Known rows, with every way that one mark hangs from another
[Y [G [L U]]]: [ 0.03  2.53 -0.17 -0.37 -2.03  0.63  3.81  0.67  2.71  0.75 -1.77  1.90
 -1.07 -0.84 -1.66 -0.67 -0.86  4.21  0.30 -2.76 -0.96]
[X [D C R]]: [-3.02 -0.12 -2.05 -3.72 -1.95  0.28 -0.22 -0.10  0.58 -1.91 -3.48  2.06
 -2.82 -0.87 -2.03  0.35 -0.32 -2.63 -3.11  4.65  1.50]
[T D]: [-1.36  2.99 -0.49 -0.67 -1.95  1.00  1.33  0.79  1.18  1.01 -2.59  2.58
  1.82 -2.56  0.37 -2.60 -3.53 -0.86 -2.68  1.47  1.82]
[Y [G [L [U [X D]]]]]: [-1.33  2.78 -0.14 -0.46 -2.46 -0.35  3.95  0.60  2.19 -1.39 -1.06  1.69
 -1.31 -0.31 -1.50 -1.26 -0.72  3.97 -0.03 -1.91 -0.32]
[T [D C R X]]: [-3.09  2.06 -2.53 -4.54 -3.23  2.00  0.79 -0.98 -1.75  1.87 -2.84  3.58
 -1.29 -2.32 -2.27 -2.66 -3.72 -4.32 -4.74  5.39  4.12]
[U L [X [D C R]]]: [-2.87  1.10  1.02 -2.52 -1.96  0.15 -0.83 -0.33 -2.32 -4.98  1.65  1.97
 -2.02 -1.23 -3.13 -1.59 -0.25 -2.76 -0.47  3.07  1.42]
[C [D R [X [U L]]]]: [-4.84 -0.99  0.65 -5.31 -1.54 -0.68  2.23 -1.24  0.40  1.49 -1.41  0.55
 -1.75 -2.05 -1.85 -1.57 -3.18 -0.36 -3.90  3.69  1.99]
[R [D C X]]: [-2.84  3.56  1.29 -4.74 -3.47 -0.36  2.37 -0.92  0.76  1.77 -1.89  0.96
 -0.20  0.03 -3.53 -2.83 -1.75 -1.69 -0.60  0.21  0.97]
[X [D C R] [U [L G]]]: [-5.60 -2.05 -0.69 -3.60 -2.05 -0.75  0.92 -0.65 -1.94 -4.92 -2.23  2.64
 -5.60 -1.78 -2.39  1.19 -0.55 -0.79 -3.39  5.85 -2.29]
[D C R [X [U [L G]]]]: [-4.83 -1.94 -1.11 -5.86 -2.58  1.35  1.06 -2.56 -4.15 -0.18 -2.23  3.51
 -5.85 -0.31 -5.48 -0.15 -1.56 -4.18 -3.85  6.10  0.61]
[D C X]: [-2.87  1.07 -0.80 -5.70 -2.27  0.44  0.40 -1.28 -0.86  0.46 -3.51  2.94
 -2.24  1.87 -4.05 -1.33 -0.75 -3.04 -2.91  3.12  1.26]
[X D U]: [-6.09 -2.12 -0.52 -1.61 -1.74 -3.75  1.90  0.90  0.27 -4.38 -2.94  2.10
 -2.27  0.37  0.00  0.65 -0.56  1.09 -3.67  3.49 -1.59]
[G L]: [-0.39  1.92  2.45 -0.20 -0.74  1.39  1.14 -1.02  3.63  1.85 -0.46  0.57
 -1.08 -0.12  0.75 -0.19 -0.14  1.20 -0.45 -1.91  2.53]
[T [D C R [X U]]]: [-4.76  0.55 -2.62 -4.34 -3.25  1.08  1.37 -0.82 -2.98  1.71 -2.84  3.88
 -2.07 -2.18 -1.94 -2.24 -3.60 -4.10 -5.72  6.35  3.48]
[T [D C [X U]]]: [-4.58  1.70 -1.75 -4.16 -2.98 -0.05  1.49 -0.26 -1.99  0.76 -3.13  3.82
 -0.94 -1.10 -1.08 -2.61 -3.23 -2.41 -5.18  4.93  2.13]
[G [L [U [X [D C R]]]]]: [-0.45  2.44  0.66 -0.33 -1.71  2.99  1.23 -1.18  2.35  0.59 -0.04 -0.47
 -1.73 -0.07 -0.55 -0.80 -0.22 -0.83  0.26  0.48  3.42]
[Y [G L]]: [-1.09  2.05  0.58 -0.76 -1.74 -0.38  3.56  0.51  2.25  0.66 -1.53  2.62
 -1.48 -0.66 -1.18 -0.68 -0.64  4.05 -0.91 -2.61 -0.26]
[D R]: [-0.68 -0.80 -0.46 -0.93 -1.05  2.34  0.85 -0.49  0.55  2.06 -2.27  1.77
 -1.15 -1.71 -2.63 -0.11 -1.83 -2.89 -1.36  1.67  2.04]
[C [D R]]: [-2.17  0.21  0.50 -3.09 -0.57  1.45  1.77 -0.29  2.83  3.67 -2.51 -0.51
  0.16 -2.91 -0.70 -1.46 -2.95 -0.56 -2.87  2.24  2.89]
[Y [G [L [U X]]]]: [-0.52  2.68  0.25  0.07 -2.10  0.60  4.02  0.58  1.88  0.24 -0.96  1.66
 -0.94 -0.45 -1.81 -1.38 -0.92  3.62  0.31 -2.55 -0.18]
[X U]: [-3.82 -2.28  0.63 -0.19 -0.77 -1.09  2.24  0.72 -0.49  0.33 -2.61  2.14
 -1.26  0.07 -0.74  0.12 -1.08  0.06 -2.62  1.60 -1.18]

Rows
[-4.69 -0.80 -0.40 -5.85 -2.24 -0.91  0.48 -0.98 -3.16 -0.89 -2.18  3.63
 -3.76  1.15 -3.93 -0.57 -0.39 -2.24 -3.32  4.14 -0.58]	[D C [X [U L]]]
[-4.85 -0.52  1.15 -4.99 -1.61 -0.15  2.94 -1.73  0.88  0.80 -1.88  0.32
 -2.19 -1.96 -2.19 -1.72 -3.69  0.19 -3.76  3.51  1.15]	[C [D R [X [U [L G]]]]]
[-4.85 -2.41 -1.62 -6.16 -2.48  0.77  0.32 -1.87 -4.62  0.54 -1.80  3.76
 -5.35 -0.37 -5.13  0.03 -1.02 -4.71 -4.00  6.21  1.45]	[D C R [X [U L]]]
[-3.04 -0.56 -2.03 -6.00 -2.56  2.08  0.23 -2.11 -2.31  1.83 -3.02  3.06
 -3.88  0.29 -5.20 -0.72 -1.35 -5.55 -3.63  5.14  3.31]	[D C R X]
[ 0.49  2.84  1.92  1.05 -1.26  2.74  1.78 -0.94  3.16  1.23  0.29 -0.66
 -0.30  0.23 -0.16 -1.28 -0.58  0.42  1.25 -1.73  2.60]	[G [L [U X]]]
[-0.42  2.34  1.10  0.35 -1.72  2.48  1.62 -1.14  2.95  0.13  0.34 -0.70
 -1.24 -0.16 -0.27 -0.85 -0.61 -0.07  0.65 -0.37  3.14]	[G [L [U [X [D R]]]]]
[-5.26 -1.05  1.23 -1.82 -1.76 -2.94  1.86  0.01  0.21 -7.06 -1.76  2.20
 -3.37 -0.70 -0.93  0.68 -0.93  2.52 -2.17  2.77 -4.16]	[X D [U [L G]]]
[-0.37  2.12 -0.40  0.46 -2.03  1.30  1.83  0.51  1.71 -2.66 -1.80 -0.29
  1.11  0.51 -2.27 -1.87 -1.55 -0.92  1.21  0.80  0.04]	[L [U [X D]]]
[ 0.77  3.40  1.70  1.99 -1.74  4.45  4.05 -1.40  2.68 -2.51 -2.89 -0.86
  0.33  0.64 -3.62 -2.79 -3.38  0.05  2.10 -0.50 -2.00]	[L G [U X]]
[-3.75  0.42  0.44 -0.54 -1.91 -0.39  1.39 -0.26 -0.50 -3.52 -0.31  1.04
 -0.65  0.55 -1.90 -2.20 -1.41 -2.65 -1.85  2.62  3.09]	[U [X [D R]]]
[-0.35  2.91  1.58  0.53 -1.63  1.94  1.70 -0.80  3.42 -0.49  0.16 -0.77
 -0.67  0.40  0.18 -1.07 -0.40  0.82  0.89 -1.09  2.56]	[G [L [U [X D]]]]
[-2.72  1.80  1.65 -2.30 -1.84 -0.67 -0.68  0.12 -1.71 -5.68  1.41  1.87
 -1.23 -0.39 -2.49 -1.88  0.05 -1.55 -0.12  2.03  0.45]	[U L [X [D C]]]
[-0.43  3.02  0.69  1.18 -2.32  3.69  3.81 -1.56  2.59 -4.29 -2.93 -0.87
 -0.77  0.22 -3.69 -2.32 -3.28 -0.28  1.33  1.10 -1.60]	[L G [U [X [D R]]]]
[-4.37  1.93  2.11 -3.03 -3.38 -2.39  3.81 -0.70  0.65  0.46 -1.08  0.79
 -0.03  0.11 -2.63 -2.52 -2.46  0.06 -0.72 -0.55 -0.10]	[R [D [X U]]]
[-4.43  2.05  1.11 -4.50 -3.46 -1.24  3.02 -0.82 -0.51  1.69 -1.87  1.20
 -1.02  0.18 -3.22 -2.43 -1.74 -1.52 -1.56  1.17  0.37]	[R [D C [X U]]]
[-3.63  0.25  0.35 -5.12 -1.59  0.24  2.12 -1.33  2.00  2.39 -2.40  0.00
 -0.72 -1.58 -2.00 -2.06 -3.38 -0.89 -3.63  2.99  3.23]	[C [D R X]]
[-0.51  1.67 -1.34 -0.46 -2.16  2.43  1.31  0.21  0.66 -1.63 -1.96 -0.07
  0.08 -0.02 -2.95 -1.63 -1.31 -2.56  0.56  2.30  0.94]	[L [U [X [D C R]]]]
[-2.79  2.10  2.17 -1.85 -2.09  1.40  0.72 -1.61 -1.37 -6.51  0.69  1.57
 -2.96 -1.01 -3.71 -2.11 -1.35 -1.77 -0.16  2.87 -0.20]	[U [L G] [X [D C R]]]
[-5.45 -0.90  0.23 -3.38 -1.85 -1.89  1.06 -0.05 -1.02 -5.88 -2.55  2.64
 -4.46 -0.69 -1.55  0.79 -0.16  0.99 -2.91  4.47 -3.76]	[X [D C] [U [L G]]]
[-4.62 -2.10  0.33 -3.76 -2.51 -0.20  2.31 -2.41 -2.38 -1.76 -1.14  3.01
 -4.32 -0.38 -4.63 -0.34 -2.67 -2.01 -2.75  3.64 -0.02]	[D R [X [U [L G]]]]
[-4.32  0.80 -2.24 -4.67 -3.20  1.06  0.80 -0.85 -3.43  0.97 -1.98  4.06
 -2.26 -2.78 -2.16 -2.09 -3.41 -3.79 -5.02  6.12  2.84]	[T [D C R [X [U L]]]]
[-6.29 -3.14 -2.35 -3.44 -1.95 -1.50  1.00  0.25 -1.89 -2.30 -3.37  2.53
 -4.46 -0.64 -1.34  1.18 -0.25 -2.28 -4.98  6.65  0.22]	[X [D C R] U]
[-5.61 -2.66 -1.47 -4.06 -1.92 -1.67 -0.08  0.20 -2.63 -3.86 -1.64  3.04
 -4.93 -1.86 -1.88  1.47  0.19 -1.46 -3.55  6.13 -1.13]	[X [D C R] [U L]]
[-1.34  2.20 -0.57 -0.59 -2.57  0.23  3.90  0.36  1.68 -0.84 -0.91  1.70
 -1.81 -0.86 -1.92 -1.04 -0.99  3.09 -0.30 -1.18  0.35]	[Y [G [L [U [X [D R]]]]]]
[-3.04 -1.18  2.25 -0.41 -0.84 -0.35  2.20 -0.17 -0.66 -2.34 -1.47  2.34
 -2.29 -1.02 -1.75  0.09 -1.44  1.51 -1.10  0.90 -3.74]	[X [U [L G]]]
[-2.74  2.86  2.75 -1.71 -1.91  0.58  0.76 -1.14 -0.67 -7.21  0.58  1.49
 -2.17 -0.31 -3.18 -2.32 -1.06 -0.49  0.10  1.72 -1.14]	[U [L G] [X [D C]]]
[-3.87  1.37  0.37 -1.40 -1.82 -0.45  0.83  0.14 -0.62 -3.50 -1.13  1.32
 -0.57  1.37 -1.77 -2.41 -0.56 -2.64 -2.13  2.78  2.45]	[U [X [D C]]]
